Known rows, with every way that one mark hangs from another:
q236{q569{q289} q632}: [ 0.99  3.83  0.42 -0.62 -1.46 -1.06 -1.01  1.70  1.72  0.29  0.92 -1.97
  2.42  3.61  3.04]
q196{q289{q569{q236{q632}}} q970}: [ 0.91  1.92  2.40 -3.70  2.12 -0.63 -0.11  1.13  0.66 -2.92  0.55  0.30
  3.67 -2.11 -1.14]
q222{q970{q196{q289{q569}}}}: [-0.38 -0.52  1.55 -5.12  4.62 -2.48 -0.90  0.14 -3.26 -2.65  3.17  2.31
  3.67 -4.58 -3.25]
q569{q236{q632} q289{q196}}: [ 3.95  1.25  1.68 -0.11 -0.45  1.38 -0.40  0.80  3.55  1.09  0.76 -3.83
  0.23 -1.76  0.19]
q222{q970{q196{q289{q569{q236{q632}}}}}}: [ 0.02  1.56  3.99 -5.45  3.79 -2.72 -0.21  0.65 -0.59 -2.84  3.37  1.14
  4.97 -4.02 -2.86]
q236{q196{q970}}: [ 0.28  0.02  1.57  0.52  2.13  0.17  2.16  1.62  2.87 -0.25 -0.96  0.27
  2.19 -1.69 -2.36]
q632{q236{q196}}: [ 1.13 -0.11  1.86 -0.91 -0.15 -0.51  2.77  1.24 -0.78 -0.04 -1.09  0.48
  2.21 -4.30  1.65]
q632{q236{q196 q569{q289}}}: [ 1.28  2.14  1.28 -0.87 -0.74 -0.75  1.41  2.32 -1.34  0.26 -0.18 -1.13
  4.12 -2.94  4.33]
q970{q196}: [-1.24 -1.57  0.68 -1.30  1.66 -1.80 -0.60 -0.22 -0.04  0.59  1.72  2.53
  0.47 -0.54 -1.92]
q970{q196{q289{q569}}}: [-0.26 -1.13  0.59 -4.94  3.31 -1.40 -0.91 -0.26 -3.40 -0.98  2.58  3.82
  2.02 -3.81 -1.33]
q289{q196}: [ 2.88 -1.09  0.07 -0.78  0.96  1.29  0.45  0.53  0.82  1.34  0.29 -0.11
 -0.79 -2.14 -1.05]
q236{q569}: [-0.50  2.01  0.18 -0.98  0.06 -0.56  0.20  1.34 -0.58  0.42  0.68  1.04
  2.18  1.56  1.86]
q569{q236{q196} q289}: [ 1.02  1.42  2.14  1.54  0.37  1.75  1.33  0.61  2.01  0.70 -0.05 -3.25
  1.96 -4.17  0.66]
q569{q236{q196}}: [ 0.35  1.09  2.95  0.50  1.02  1.40  2.91  0.84  1.98  0.81 -0.26 -0.66
  2.21 -4.04 -0.24]
q632{q236}: [ 0.40 -0.71  0.38 -1.13 -0.98 -1.36  0.21  0.32 -2.32 -0.99 -0.64  0.40
  0.85 -2.02  1.93]
q970{q196{q289}}: [-2.29 -1.85  1.07 -2.15  4.46 -1.38 -1.97 -0.11 -1.92 -0.53  2.12  2.03
  1.66 -3.72 -0.31]

Rows:
[ 2.73 -0.81  0.63  0.83  1.75  1.40 -1.24  1.00  2.59 -0.16  0.23 -3.26
  0.53 -3.56 -2.24]	q569{q236 q289{q196{q970}}}
[ 2.08  0.30  1.84 -4.62  1.46 -0.14  2.38  1.15 -4.24 -1.65 -0.23  1.73
  3.72 -7.50  2.29]	q632{q236{q196{q289{q569}}}}
[ 1.32  2.56  2.39 -4.02  0.85  0.10  0.28  0.43 -0.63 -1.79  1.06  0.11
  2.86 -2.68  1.00]	q196{q289{q569{q236{q632}}}}
[ 0.71  2.08  4.00  0.11  1.36 -0.12  2.87  2.15  5.62 -0.39 -0.71 -0.89
  3.56 -1.12 -1.99]	q569{q236{q196{q970} q632}}
[ 1.65 -0.25  1.80 -4.30  2.73 -0.88  1.99  1.86 -2.85 -2.84 -0.73  1.94
  4.53 -6.95  0.15]	q632{q236{q196{q289{q569} q970}}}
[ 3.43  2.21  0.50 -1.14  0.67 -0.52 -1.02  2.95  3.85  0.45  0.75 -1.87
  2.33  2.03 -0.15]	q236{q569{q289{q196{q970}}} q632}
[ 1.83  2.95  3.20  0.87 -0.53  0.92  1.73  1.23  4.33  0.67  0.03 -3.64
  2.43 -1.87  0.97]	q569{q236{q196 q632} q289}
[ 2.05  2.05  2.54 -3.84  2.82 -0.24  2.13  2.21  1.74 -1.83 -0.01  1.10
  4.26 -2.60 -1.41]	q236{q196{q289{q569} q970} q632}
[ 2.43  2.81  1.98 -3.12 -1.85 -0.19  1.70  0.33  1.24 -0.60  0.75  0.62
  1.71  0.41 -0.67]	q289{q569{q236{q632}}}
[-0.53  3.31  3.16 -2.07  3.98 -0.91  1.24  3.68  2.69 -0.94  0.16  0.39
  6.03 -1.01  1.42]	q236{q196{q289 q970} q569 q632}
[ 3.19 -1.36 -0.78  0.52  1.54  0.81 -1.49  1.02  2.17  0.05  0.02 -2.52
 -0.30 -1.80 -2.33]	q569{q289{q196{q970}}}
[-2.40 -1.28  2.00 -2.40  5.71 -2.52 -1.91  0.35 -1.79 -2.19  2.70  0.53
  3.27 -4.51 -2.23]	q222{q970{q196{q289}}}
[ 0.63  1.87  2.10 -1.91 -0.08 -1.10  2.96  2.56 -1.35  0.42 -0.34  1.49
  4.36 -2.78  3.51]	q632{q236{q196 q569}}
[-0.80 -0.28  1.98 -0.45  4.85  0.50  0.73  1.71  0.97 -1.34 -0.53 -0.28
  3.35 -4.83 -0.69]	q236{q196{q289 q970}}
[ 1.08  1.59  2.65 -0.21  1.25 -0.69  2.51  2.24  5.15 -0.27 -0.87 -0.12
  2.68  0.66 -2.03]	q236{q196{q970} q632}
